In the rows, 128 means zero.
Known rows, with every step that occurs:
w u: [129, 114, 148, 178, 112, 162, 144, 121, 125, 137, 121, 131, 148, 120, 136, 140, 132, 99, 149, 129, 124, 157, 109, 153, 126, 113, 141, 128, 127, 120]
a s: [105, 102, 191, 142, 115, 149, 161, 132, 132, 144, 142, 141, 148, 130, 136, 135, 127, 144, 160, 118, 104, 148, 134, 128, 134, 145, 124, 150, 110, 129]
z m l: [181, 118, 159, 130, 116, 79, 101, 128, 143, 121, 67, 161, 134, 162, 128, 143, 147, 121, 104, 127, 126, 136, 161, 135, 120, 193, 133, 118, 69, 142]
w x: [132, 110, 135, 127, 141, 170, 139, 163, 129, 128, 139, 96, 134, 126, 104, 106, 142, 114, 144, 168, 110, 107, 108, 149, 124, 137, 134, 132, 87, 128]
x w y: [106, 122, 129, 69, 115, 127, 84, 84, 161, 107, 128, 144, 169, 118, 74, 120, 100, 121, 154, 74, 141, 124, 112, 131, 140, 120, 128, 129, 156, 132]
l y w x n: [112, 184, 94, 96, 146, 134, 124, 174, 114, 114, 139, 118, 77, 101, 147, 107, 117, 131, 150, 164, 122, 116, 132, 116, 112, 102, 125, 164, 151, 121]
l y: [116, 150, 134, 136, 126, 121, 111, 139, 154, 111, 143, 144, 126, 114, 148, 128, 136, 135, 151, 128, 141, 142, 140, 129, 150, 107, 145, 166, 113, 116]
z m: [126, 153, 140, 185, 116, 106, 102, 131, 150, 133, 74, 158, 172, 139, 131, 130, 138, 115, 129, 133, 122, 125, 144, 133, 148, 156, 129, 118, 59, 148]
n x w u: [130, 107, 112, 138, 141, 171, 164, 113, 116, 129, 136, 151, 116, 118, 132, 133, 135, 102, 113, 139, 117, 155, 103, 146, 128, 127, 151, 124, 147, 107]
n s h: [102, 110, 92, 205, 136, 156, 171, 145, 123, 158, 144, 130, 174, 134, 147, 181, 121, 138, 130, 155, 98, 149, 162, 132, 131, 167, 105, 68, 91, 146]
j z m l y w x: [136, 106, 110, 48, 112, 70, 119, 163, 104, 101, 96, 100, 128, 138, 145, 96, 197, 107, 113, 136, 140, 84, 137, 167, 108, 148, 136, 144, 124, 131]
e m z j: [128, 167, 112, 197, 126, 136, 116, 130, 158, 131, 104, 208, 168, 138, 175, 102, 138, 132, 130, 148, 133, 106, 116, 75, 139, 159, 141, 119, 86, 129]
n x l y w u: [142, 114, 102, 142, 118, 123, 166, 157, 89, 100, 117, 152, 90, 96, 162, 117, 146, 110, 115, 134, 124, 127, 125, 140, 124, 83, 128, 142, 131, 99]
z j k: [122, 154, 169, 165, 143, 146, 118, 124, 169, 129, 78, 106, 159, 126, 198, 80, 113, 143, 103, 159, 118, 121, 102, 96, 116, 132, 138, 114, 111, 123]
j z m l: [164, 131, 162, 102, 109, 63, 116, 108, 139, 122, 72, 143, 163, 172, 132, 144, 155, 106, 117, 112, 142, 148, 149, 155, 130, 199, 124, 145, 110, 141]
e m l y w x n s: [133, 136, 55, 117, 155, 120, 154, 174, 109, 139, 135, 170, 44, 143, 171, 136, 141, 137, 114, 144, 113, 182, 162, 127, 74, 152, 115, 142, 175, 133]
h s a: [61, 105, 177, 169, 174, 176, 112, 141, 95, 101, 164, 153, 221, 146, 152, 197, 94, 114, 161, 131, 120, 94, 132, 123, 111, 118, 150, 123, 90, 113]
e m l x w: [147, 119, 113, 104, 132, 130, 102, 101, 154, 149, 135, 136, 81, 155, 106, 146, 130, 175, 97, 111, 163, 173, 151, 111, 126, 174, 161, 138, 137, 139]
e m l: [166, 121, 102, 140, 119, 120, 102, 121, 147, 144, 108, 177, 110, 166, 135, 140, 131, 130, 116, 129, 129, 169, 151, 124, 116, 182, 136, 138, 82, 127]
y w u: [114, 128, 112, 173, 109, 149, 122, 145, 95, 123, 108, 122, 154, 113, 162, 121, 133, 81, 140, 126, 111, 132, 115, 148, 107, 98, 127, 101, 142, 113]
e m z: [123, 181, 109, 173, 129, 136, 111, 111, 131, 134, 126, 203, 159, 145, 138, 125, 103, 108, 173, 139, 147, 156, 131, 105, 148, 143, 125, 130, 95, 138]
u w y l x n s h: [99, 109, 97, 171, 126, 131, 178, 84, 91, 177, 169, 84, 146, 123, 122, 171, 141, 141, 96, 114, 125, 115, 125, 117, 133, 120, 98, 44, 190, 153]
w x n s a: [80, 136, 129, 162, 192, 182, 159, 182, 97, 135, 153, 129, 137, 146, 148, 182, 82, 128, 130, 182, 92, 151, 139, 143, 103, 134, 104, 140, 137, 132]
y l x w u: [142, 78, 152, 120, 122, 133, 139, 78, 119, 148, 145, 80, 103, 125, 122, 132, 140, 138, 103, 108, 148, 136, 99, 135, 133, 99, 155, 115, 181, 123]
s h: [112, 127, 103, 177, 117, 150, 133, 130, 133, 150, 135, 120, 179, 122, 129, 162, 115, 144, 139, 164, 118, 110, 150, 117, 152, 154, 124, 92, 50, 139]
w y l: [146, 78, 144, 104, 112, 85, 99, 79, 119, 113, 129, 104, 172, 133, 113, 104, 130, 94, 135, 92, 116, 88, 90, 137, 148, 103, 109, 105, 134, 118]
x n s: [114, 190, 125, 190, 166, 146, 163, 146, 135, 144, 139, 164, 111, 137, 154, 165, 85, 122, 153, 134, 98, 215, 149, 121, 112, 148, 93, 135, 179, 136]
u w y l: [124, 108, 140, 97, 104, 102, 107, 70, 115, 128, 143, 97, 176, 129, 103, 90, 150, 79, 104, 77, 117, 57, 79, 136, 136, 77, 107, 76, 170, 112]
j z m: [108, 167, 144, 154, 106, 89, 120, 108, 143, 134, 80, 140, 204, 151, 134, 131, 146, 98, 144, 117, 142, 138, 129, 157, 159, 163, 118, 150, 107, 146]
x w: [114, 168, 131, 96, 139, 141, 101, 115, 166, 124, 135, 147, 132, 130, 107, 127, 88, 137, 132, 116, 128, 139, 135, 115, 133, 133, 132, 137, 137, 122]
w x n: [132, 171, 132, 122, 154, 163, 145, 151, 135, 137, 137, 119, 95, 119, 112, 125, 99, 131, 157, 173, 116, 143, 117, 119, 121, 135, 121, 164, 128, 134]
e m: [111, 153, 78, 198, 119, 152, 104, 124, 152, 158, 121, 177, 145, 145, 139, 127, 118, 124, 142, 135, 128, 161, 132, 122, 144, 145, 133, 141, 75, 130]

Rows:
[149, 154, 158, 104, 117, 101, 131, 139, 170, 104, 131, 162, 87, 112, 114, 129, 100, 171, 142, 115, 154, 137, 152, 110, 151, 98, 123, 193, 100, 121]  x l y
[148, 77, 156, 71, 105, 85, 81, 76, 148, 113, 92, 126, 144, 139, 68, 139, 150, 148, 112, 69, 170, 126, 134, 136, 139, 166, 154, 115, 143, 161]  z m l x w y
[106, 103, 141, 96, 118, 137, 93, 85, 145, 117, 142, 103, 157, 115, 69, 131, 122, 142, 147, 76, 162, 134, 111, 133, 152, 123, 145, 127, 169, 145]  l x w y
[136, 145, 151, 69, 116, 136, 157, 152, 155, 122, 153, 126, 73, 105, 83, 96, 142, 157, 109, 126, 151, 80, 125, 125, 127, 74, 131, 167, 121, 119]  u w x l y
[122, 124, 139, 114, 117, 158, 130, 100, 147, 137, 128, 144, 127, 120, 116, 135, 110, 121, 133, 110, 137, 154, 114, 138, 120, 112, 149, 134, 158, 120]  x w u
[95, 78, 148, 158, 102, 153, 176, 127, 123, 166, 147, 127, 174, 123, 134, 167, 127, 170, 146, 148, 109, 114, 154, 116, 146, 163, 123, 107, 58, 144]  a s h
[146, 151, 159, 90, 122, 161, 166, 153, 145, 136, 138, 112, 97, 119, 58, 96, 120, 137, 103, 134, 126, 74, 112, 125, 114, 100, 108, 134, 110, 127]  u w x l
[154, 136, 131, 91, 127, 131, 139, 183, 121, 107, 114, 109, 99, 118, 91, 93, 102, 137, 126, 148, 112, 84, 130, 123, 108, 114, 96, 138, 88, 127]  y w x l
[129, 112, 137, 169, 153, 110, 158, 100, 103, 141, 152, 100, 113, 135, 135, 155, 122, 128, 136, 101, 121, 182, 117, 130, 130, 126, 98, 111, 220, 145]  w y l x n s
[108, 144, 131, 122, 131, 188, 148, 153, 125, 147, 156, 88, 138, 121, 92, 92, 164, 96, 112, 149, 112, 73, 96, 148, 111, 106, 133, 100, 127, 121]  u w x
[149, 160, 153, 162, 152, 113, 133, 104, 116, 148, 148, 84, 85, 131, 142, 143, 105, 149, 129, 144, 134, 154, 121, 99, 150, 120, 120, 144, 165, 131]  y l x n
[148, 72, 112, 67, 137, 91, 119, 72, 111, 105, 142, 120, 144, 132, 109, 99, 133, 96, 102, 101, 108, 85, 85, 132, 150, 118, 118, 101, 153, 105]  n x w y l
[135, 130, 127, 124, 97, 113, 135, 147, 116, 107, 110, 146, 100, 98, 149, 119, 125, 127, 132, 110, 141, 127, 134, 132, 116, 70, 126, 149, 141, 111]  x l y w u
[125, 191, 149, 187, 152, 151, 132, 129, 131, 145, 141, 107, 99, 120, 130, 159, 98, 154, 156, 148, 143, 186, 135, 104, 149, 136, 131, 160, 154, 143]  l x n
[138, 115, 147, 101, 144, 112, 112, 90, 135, 137, 156, 77, 104, 137, 115, 121, 122, 157, 99, 114, 141, 119, 119, 112, 148, 120, 140, 117, 162, 126]  y l x w
[91, 134, 51, 146, 144, 142, 176, 177, 98, 147, 154, 120, 108, 108, 166, 158, 130, 154, 129, 175, 106, 126, 165, 120, 108, 134, 108, 96, 133, 144]  l y w x n s h
[148, 96, 120, 124, 90, 78, 110, 139, 105, 111, 73, 154, 117, 123, 176, 127, 179, 105, 105, 112, 139, 123, 149, 151, 101, 119, 152, 114, 124, 123]  z m l y w u
[130, 172, 118, 105, 115, 89, 108, 166, 132, 91, 117, 147, 102, 106, 143, 108, 104, 145, 133, 113, 134, 109, 158, 108, 129, 86, 107, 156, 117, 113]  x l y w
[139, 96, 61, 82, 121, 118, 107, 174, 111, 119, 125, 130, 83, 133, 149, 93, 177, 126, 111, 151, 128, 99, 140, 140, 96, 134, 147, 137, 98, 118]  e m l y w x
[148, 95, 108, 59, 130, 114, 113, 185, 104, 96, 130, 98, 91, 122, 143, 96, 172, 118, 117, 153, 119, 86, 137, 146, 94, 128, 141, 131, 116, 113]  m l y w x
[143, 62, 156, 143, 119, 102, 110, 84, 105, 124, 144, 55, 155, 129, 109, 118, 158, 122, 129, 100, 141, 107, 92, 139, 162, 109, 131, 104, 148, 134]  w y l x
[120, 106, 148, 143, 121, 168, 140, 100, 134, 146, 140, 102, 115, 117, 109, 146, 133, 142, 127, 112, 157, 165, 113, 140, 131, 113, 165, 129, 172, 132]  l x w u
[140, 88, 135, 48, 117, 81, 88, 59, 138, 112, 136, 115, 153, 134, 95, 100, 110, 114, 120, 76, 127, 85, 94, 124, 142, 102, 115, 109, 164, 117]  x w y l
[138, 159, 94, 123, 137, 101, 138, 177, 106, 85, 124, 154, 92, 104, 158, 104, 125, 128, 116, 138, 116, 110, 148, 116, 136, 100, 110, 149, 108, 100]  n x l y w
[119, 187, 100, 118, 151, 151, 127, 173, 107, 125, 126, 113, 100, 113, 134, 109, 101, 115, 148, 170, 103, 120, 124, 115, 104, 121, 108, 138, 142, 126]  y w x n
[157, 119, 159, 81, 143, 126, 109, 111, 148, 126, 141, 104, 88, 145, 99, 148, 124, 166, 103, 112, 154, 158, 149, 117, 124, 166, 154, 132, 154, 134]  m l x w
